Each row was made from one walk, in order. Every step used is in the known rows, and no mark comes twice. Write each row's walk.
Known rows:
logi, nidon, nugi, difa, nupa: [-27.6 -13.3  -5.8 -11.7  28.6  11.1  -4.9 -28.3  -3.6 -24.4   8.2   4.7
 -26.1  10.1  35.5   5.7   8.9  24.1  -5.8  -9.4 -40.7 -12.1 -11.1   1.6]
nugi, difa, nupa: [ 11.6  -2.7   0.0  -7.0  26.0  27.2 -31.4   5.8 -13.0 -13.6 -33.1  44.1
 -22.1 -11.4  -9.1  -5.9 -25.4   3.2  25.8 -17.7 -42.9 -16.7 -32.8  22.9]
mubor, gesu: [-29.2 -28.7   4.3   7.6  -8.3 -12.4  14.7  -5.4   6.8 -21.9  14.8  18.0
  26.3  20.5  -8.1  -6.6   7.4  -3.4   5.4   8.9  32.0  10.4 -24.3   1.9]
nupa, nidon: [  5.1  20.9  10.2 -19.2  10.0   3.8  -8.1  -5.7  34.3   7.1  -2.1  -5.2
 -10.6   6.1 -45.7  -2.6  23.7  10.6  -6.0  19.0   2.2  25.2 -12.2 -12.5]
gesu, pamu: [ -2.2  21.2 -14.2  12.9  19.1   9.9   8.2   4.9  22.4 -16.1  15.8   4.7
 -11.4   0.7 -14.1 -26.6  -3.2 -10.7  11.9   8.8  25.6  25.4   7.1   8.3]
difa, nugi, nidon, logi: [ 18.4 -33.2 -24.2  16.6   6.1 -12.1  -0.2   4.7  -0.1 -50.7   4.7  -4.2
 -32.2 -18.1  21.0   0.6  -1.2  24.5  -4.0  28.1 -53.2 -32.7   3.1 -18.7]
logi, nidon, difa: [-27.3 -14.2  -8.1  -0.3  11.0   2.3   7.3 -37.2   3.5  -5.4   9.3 -11.1
 -31.2  -0.8  27.6  13.7  21.8  29.6 -22.5 -15.7   3.4  -3.4  -5.8   6.3]
nidon, nupa: [-10.3 -10.3   6.0 -15.1   8.5  15.1  -1.6 -37.5   9.9  10.7  15.9  -9.1
  -4.2 -11.3  13.2  23.3 -10.3   9.1   2.6  -0.2  26.4   8.0  -8.6  26.0]
difa, nidon, logi: [ 10.1  -5.1 -13.0 -16.6  -0.6  26.8   4.9  -0.4  27.3  -4.5  16.5 -10.8
 -14.3   0.3  -2.6  29.4  11.4  17.8  -7.0  29.6 -29.3 -63.1 -27.8   4.5]
difa, nupa, tena: [ 23.1   2.1  -5.0 -21.2  16.2  41.5 -21.0   8.0  38.4  21.5   5.4  29.7
  25.2 -15.9 -29.5  -9.4 -11.9 -13.3  24.6  -9.8 -11.3 -13.0 -17.0  36.9]
difa, nupa, nidon: [ 19.9  -3.4 -16.9 -32.3  14.5  30.4 -35.7  -1.4  35.1  11.1   8.0  28.1
  22.1 -17.5 -47.9   3.4  -4.1  10.2  16.9  -0.5 -15.7  13.8 -22.1  22.7]
tena, nupa, difa, nidon, logi: [ -1.8   6.1  25.8 -48.1  24.9  32.7  25.3  -9.1  37.0  11.8   7.2  19.5
 -13.7   3.1  -7.5  55.9   6.5   4.0 -37.3  15.1  13.4 -16.7 -16.3  21.2]
pamu, gesu, nidon, difa, nugi: [ -7.6 -19.5 -22.1  34.2  28.1  14.4  22.8  -6.3  47.0  -5.8 -10.6 -29.6
 -15.7  12.7  13.6   4.8   5.8   4.7 -22.6  21.4 -15.8  39.2  17.5   7.3]
nugi, nidon, difa, nupa, tena: [  3.2 -18.7  -8.9  22.8  57.7  23.0  -5.4  -3.2  22.5  -7.0   6.4  12.5
  -9.3  -3.7 -37.1 -25.1   5.1   3.5   2.6 -21.8 -32.5 -15.2 -14.7  27.5]
tena, nupa, nidon, logi: [  8.4  -2.6  19.6 -47.7  28.4   5.4  22.4 -10.8  54.2   8.4  21.4 -10.5
  -7.3  -9.5 -32.7  47.4  10.0  20.4 -18.0  34.6  29.5   7.9  11.8  13.5]
difa, nidon: [  1.9   1.1  -1.9 -10.0   7.7  39.3  -8.1   3.6   7.0   5.0  -0.7   5.2
  -0.5  22.2  -7.2   6.0  -0.8  13.0 -14.5  11.8 -36.7 -43.5 -27.4   7.7]
pamu, gesu, mubor: [  5.0  -2.3  -6.7  -3.4   4.8   8.2  18.1   4.0  14.8  -9.1 -19.4 -44.7
   5.9 -18.2   4.9  13.6 -23.1 -30.4 -10.6  12.2  15.9  56.2  10.2  10.6]
nupa, difa, nugi: [ -0.3  14.2   7.6 -10.9 -12.3   5.7   5.9  -4.5   3.3  -9.3 -28.0  34.0
 -37.7  -4.5  20.6  14.8  14.1  -9.8 -25.3  -1.1 -19.4   2.3 -31.5 -15.5]
pamu, gesu: [ 12.0  -6.6 -11.0   7.1   9.9   8.2  13.4 -12.4  17.5  -5.2  -8.8 -31.7
   9.9   2.4  21.2  16.7 -19.3  -5.0 -19.5  18.5   7.5  53.3  21.1  -4.5]
mubor, gesu, pamu: [-29.3 -14.2  -4.7  16.5   5.3  -5.3  20.3  -1.9  21.7 -33.0  25.7  20.8
  18.3  21.2 -16.9 -24.8   6.0 -11.0  13.8  14.3  50.8  28.0 -18.2   7.6]
nugi, nidon: [  3.1  -6.9  -5.4  24.1  35.6   7.8 -14.4   8.4  -6.4 -29.6   9.2   1.4
  -1.3   7.2 -26.3 -28.3   1.2  12.1  -3.2  -1.3 -34.6   2.2  -0.2  -5.3]
difa, nidon, nupa: [ -4.9  -4.9   1.8 -21.4  13.1  50.0  -9.0 -22.7  13.2  13.1  10.1  -1.5
  -4.0  15.1   2.0  23.3  -7.8  18.6 -12.4  11.5 -18.4 -37.9 -34.0  25.8]
tena, nupa, difa, nidon: [ -5.3  10.5  31.3 -45.4  29.8  38.4  19.3  -6.4  26.9  16.8  -1.5  28.4
  -6.2  14.0 -11.0  44.4   0.9   1.4 -41.4   6.0   8.8  -7.2 -15.6  23.4]
nidon, difa, nugi: [ -8.0 -33.2 -11.3  17.4   9.9 -12.3  28.0 -19.9   7.1   1.8 -18.8   0.1
 -42.8 -11.4  29.3  14.3   5.5   5.1 -14.4 -11.2 -12.7 -30.0  -6.6  12.1]
difa, nugi, nidon, nupa: [  8.3 -33.0 -14.7  13.8  16.4   4.0  -9.9 -11.1  -9.4 -38.4   0.5   2.0
 -23.8  -8.0  23.6  -3.5 -15.5  26.2  -8.1  15.2 -45.7 -15.3  -0.2  -3.5]

Write each row's walk:
[-24.9 -10.1  -3.0 -20.1   2.7  16.8 -13.3 -48.2   0.6 -10.6  27.0 -14.3
 -13.5  -3.6  32.9  21.9   4.2  38.5 -14.8  -1.4  14.2  13.0  -5.5   9.4]  logi, nidon, nupa
[-47.7 -42.5  -5.8  33.4  10.8  -6.5  23.9  -0.8  34.8 -21.6  12.4  19.5
  -0.1  31.8 -14.9 -18.2  32.8   5.2   2.4  11.3   8.8  -3.8 -27.3  14.4]  mubor, gesu, nidon, difa, nugi
[-11.3  11.6  11.6 -17.3  28.4  -4.2  13.7 -14.6  43.4   6.1   6.7 -14.0
 -16.0  17.6 -28.1   1.3  33.1   1.3  -8.4  19.1 -13.8  14.2  -8.7 -12.8]  nupa, nidon, nugi
[ 15.1   8.7   4.8 -16.1  30.3  29.5 -35.5   2.6   3.8 -10.0 -34.9  40.9
 -28.2  -7.8 -31.3  -7.5 -13.4   8.7  23.4  -8.8 -42.5  -4.1 -38.7  17.1]  nugi, difa, nupa, nidon
[ -2.5   6.4  18.6  -7.7  30.2  44.3 -16.4 -12.4 -11.9  -8.7 -33.5  20.5
 -45.6  15.5   3.2   6.8 -16.6  13.8   2.8  -1.1 -43.6 -39.7 -47.1  19.0]  nugi, difa, nidon, nupa
[-20.8  -7.0 -10.8  23.9  41.2  33.0   2.1  10.4  64.7  19.8   5.5  12.7
 -13.5  12.2 -41.8 -23.6  34.7  -0.4  11.2  -9.6 -22.2 -16.7 -15.4  41.2]  gesu, nidon, difa, nupa, tena
[ -5.2  -6.7  26.6 -36.6  43.0  11.9  27.2 -19.7  46.7  23.2   4.7  -2.4
 -10.9   3.0 -33.9  37.7   8.7  14.4 -28.5  10.8  30.4  13.7   8.1  24.5]  tena, nupa, nidon, difa
[  0.8  15.7  28.4  -8.3  34.6  50.7 -11.9 -10.7   1.6  -1.4 -36.2  18.9
 -46.4  17.3  -2.0  -0.2 -11.8   5.7   4.6   0.8 -41.0 -43.9 -48.8  20.7]  nugi, difa, nidon, nupa, tena
[ -0.7  -2.2   3.0  -6.7  17.1  -3.7  12.1 -19.9  39.1   8.5 -16.5  -5.8
 -40.4  -2.6 -24.2   7.7  27.6  13.7 -15.4  11.4  -7.3   4.8 -17.4  -4.0]  nupa, nidon, difa, nugi
[-51.8 -21.4   7.4  12.4   9.0  10.2  10.9 -11.6  40.1 -15.4  23.1  25.1
  12.3  32.5 -24.3 -10.4  31.4   0.8   3.5  12.8  30.2  19.6 -38.8  18.7]  mubor, gesu, nidon, nupa, difa
[-34.1 -12.1  -5.9  -8.5  15.6  -2.3  10.1 -30.9   2.9 -18.9  25.0 -16.3
 -15.7  16.3  40.4   8.8  21.4  21.9 -18.6  -0.5 -19.2  -5.3   5.8  -9.1]  logi, nidon, nugi
[ -4.2   8.8  26.4 -16.5  16.2  29.1   8.6 -33.3  36.3  25.2  11.0 -12.1
  -7.8  -4.6   2.4   9.8  -1.6  -7.5   7.2   1.9  32.1  -1.2 -13.8  30.7]  nidon, nupa, tena
[-17.6  24.8  16.4 -21.2  15.0  33.1  14.6 -10.0  22.4   9.5 -11.5  26.8
 -27.1  25.2   3.3  17.0  28.9 -17.2 -32.3  -4.1 -31.7 -23.0 -49.7  -0.9]  nupa, difa, nidon, nugi
[ -4.0 -30.1 -19.1  -0.4  25.2  12.1   6.8 -18.9  22.4  21.4  -2.1  17.7
  -8.2 -20.8  -6.2  14.9  -0.8  -1.6   4.7 -31.7  -0.5 -18.7 -18.5  42.3]  nidon, difa, nupa
[ 17.9   4.4  -0.9 -20.4  26.5  23.0 -29.4   0.9  13.8 -14.8 -26.3  32.7
 -34.2 -18.2 -28.7   3.5  -7.9  11.3  26.8   0.4 -38.9 -13.0 -38.8  15.3]  nugi, difa, nupa, nidon, logi
[ -8.4 -19.2  -6.2  33.8  49.7   2.7   4.1  -6.2   4.1 -18.3   3.2  -1.7
 -22.2   3.1 -21.8 -20.8  10.8  10.4  -9.2 -16.5 -26.9  -7.4  -6.5   9.4]  nugi, nidon, difa
[-15.6 -15.8   1.1  -3.5  44.0   5.8   9.2  -8.9   4.3 -10.7  -9.3  18.1
 -22.1   9.9  16.2   0.7  -3.3 -11.0  13.3 -12.4 -52.4 -26.9 -16.5  15.5]  nidon, nugi, difa, nupa
[  1.8  10.1   5.2  -0.2   5.4   9.1  -2.1  -0.5   1.5 -23.7 -23.3  35.0
 -39.0  -0.2   8.6   0.8  14.4  -4.6 -26.7  -1.9 -35.4   2.7 -31.9 -18.1]  nupa, difa, nugi, nidon
[ -2.7  -3.8 -16.8  24.7  23.2  20.6   8.8   2.4  43.9  -6.4  -1.2 -29.9
   5.8  18.6  -1.4  -2.4   2.1   1.6 -15.3  26.2  -8.8  53.8  21.1   2.0]  pamu, gesu, nidon
[ -5.7   9.0  32.3 -40.9  25.2  19.3  22.7  -9.0  23.2  14.2  -1.3  25.7
  -6.3   4.3  -7.4  41.5   1.2  -4.7 -34.1  -0.3  27.3  14.1  -2.1  18.8]  tena, nupa, difa
[  1.6 -15.6  -4.6  -2.0  30.8  22.9  13.0 -16.1  40.8  31.1  -5.7  15.9
 -10.4 -17.6 -15.5   4.5   5.5 -13.5   7.9 -28.9   3.0 -24.4 -20.8  46.6]  nidon, difa, nupa, tena
[  4.3  -9.0  18.5 -32.6  26.9  11.4  24.4  -6.4  26.4 -12.5   3.3  20.5
 -23.9  -9.0   4.0  44.5   2.3   8.7 -35.3  17.1   1.9  -4.4  -0.4   9.8]  tena, nupa, difa, nugi, nidon, logi
[-47.8 -29.8   4.2  13.6   4.4   7.5  11.6 -11.1  36.3 -23.6  17.7  27.6
   4.3  30.1 -12.1  -9.2  28.4   5.2   1.3  17.7  18.9  12.7 -38.3  14.3]  mubor, gesu, nidon, nupa, difa, nugi
[  0.2  -5.4  23.5 -29.7  31.1  18.7  18.2  -4.1  16.6  -6.6  -4.8  28.6
 -16.4   2.1   0.8  33.4  -4.0   5.5 -38.7   7.6  -1.4   5.3   0.0  10.3]  tena, nupa, difa, nugi, nidon
[-14.3  -7.9  -1.3  -8.9  26.3  30.8  13.9  -5.3  17.0   4.2   8.2  -4.1
  -4.9  33.6   8.5   8.9   8.5   2.7 -17.9  11.7 -52.8 -54.9 -23.1   7.6]  difa, nidon, nugi
[ -5.4   9.2   9.3  -9.4  22.9  -0.9  11.1 -20.6  43.5  19.3  -9.4  -8.2
 -30.1   1.2 -41.8   5.9  33.1   7.2 -12.9   2.8   9.1  15.8 -19.1   2.6]  nupa, nidon, difa
[ -0.2   7.9  16.5 -21.5  19.3  59.3  -1.8 -19.5  32.4  23.1   6.9  -3.6
  -5.4  18.4  -6.9  12.3  -2.3   7.2  -9.0  13.6 -13.5 -44.4 -37.0  29.7]  difa, nidon, nupa, tena
[  7.9   6.8   7.3  -4.7  20.4  26.9  -7.6   2.4  -1.8 -21.3 -29.7  13.6
 -53.3   4.6   0.8  10.6  -2.4  13.4   6.8  13.2 -51.7 -57.8 -43.5   3.7]  nugi, difa, nidon, logi
[ -1.0  -3.0  25.7 -38.0  18.9  15.2  23.4  -7.6  19.7   4.0  -7.9  29.0
 -15.7  -1.1   9.8  44.0  -4.1   1.8 -37.0   8.4  10.6   4.3  -0.1  12.8]  tena, nupa, difa, nugi
[ 17.0  11.3  14.5  -8.2  32.8  36.9 -24.5   8.7   5.7  -3.0 -36.7  41.7
 -25.3  -6.7 -17.9 -16.3 -18.7  -8.4  29.2 -15.8 -39.8 -21.7 -35.0  26.4]  nugi, difa, nupa, tena
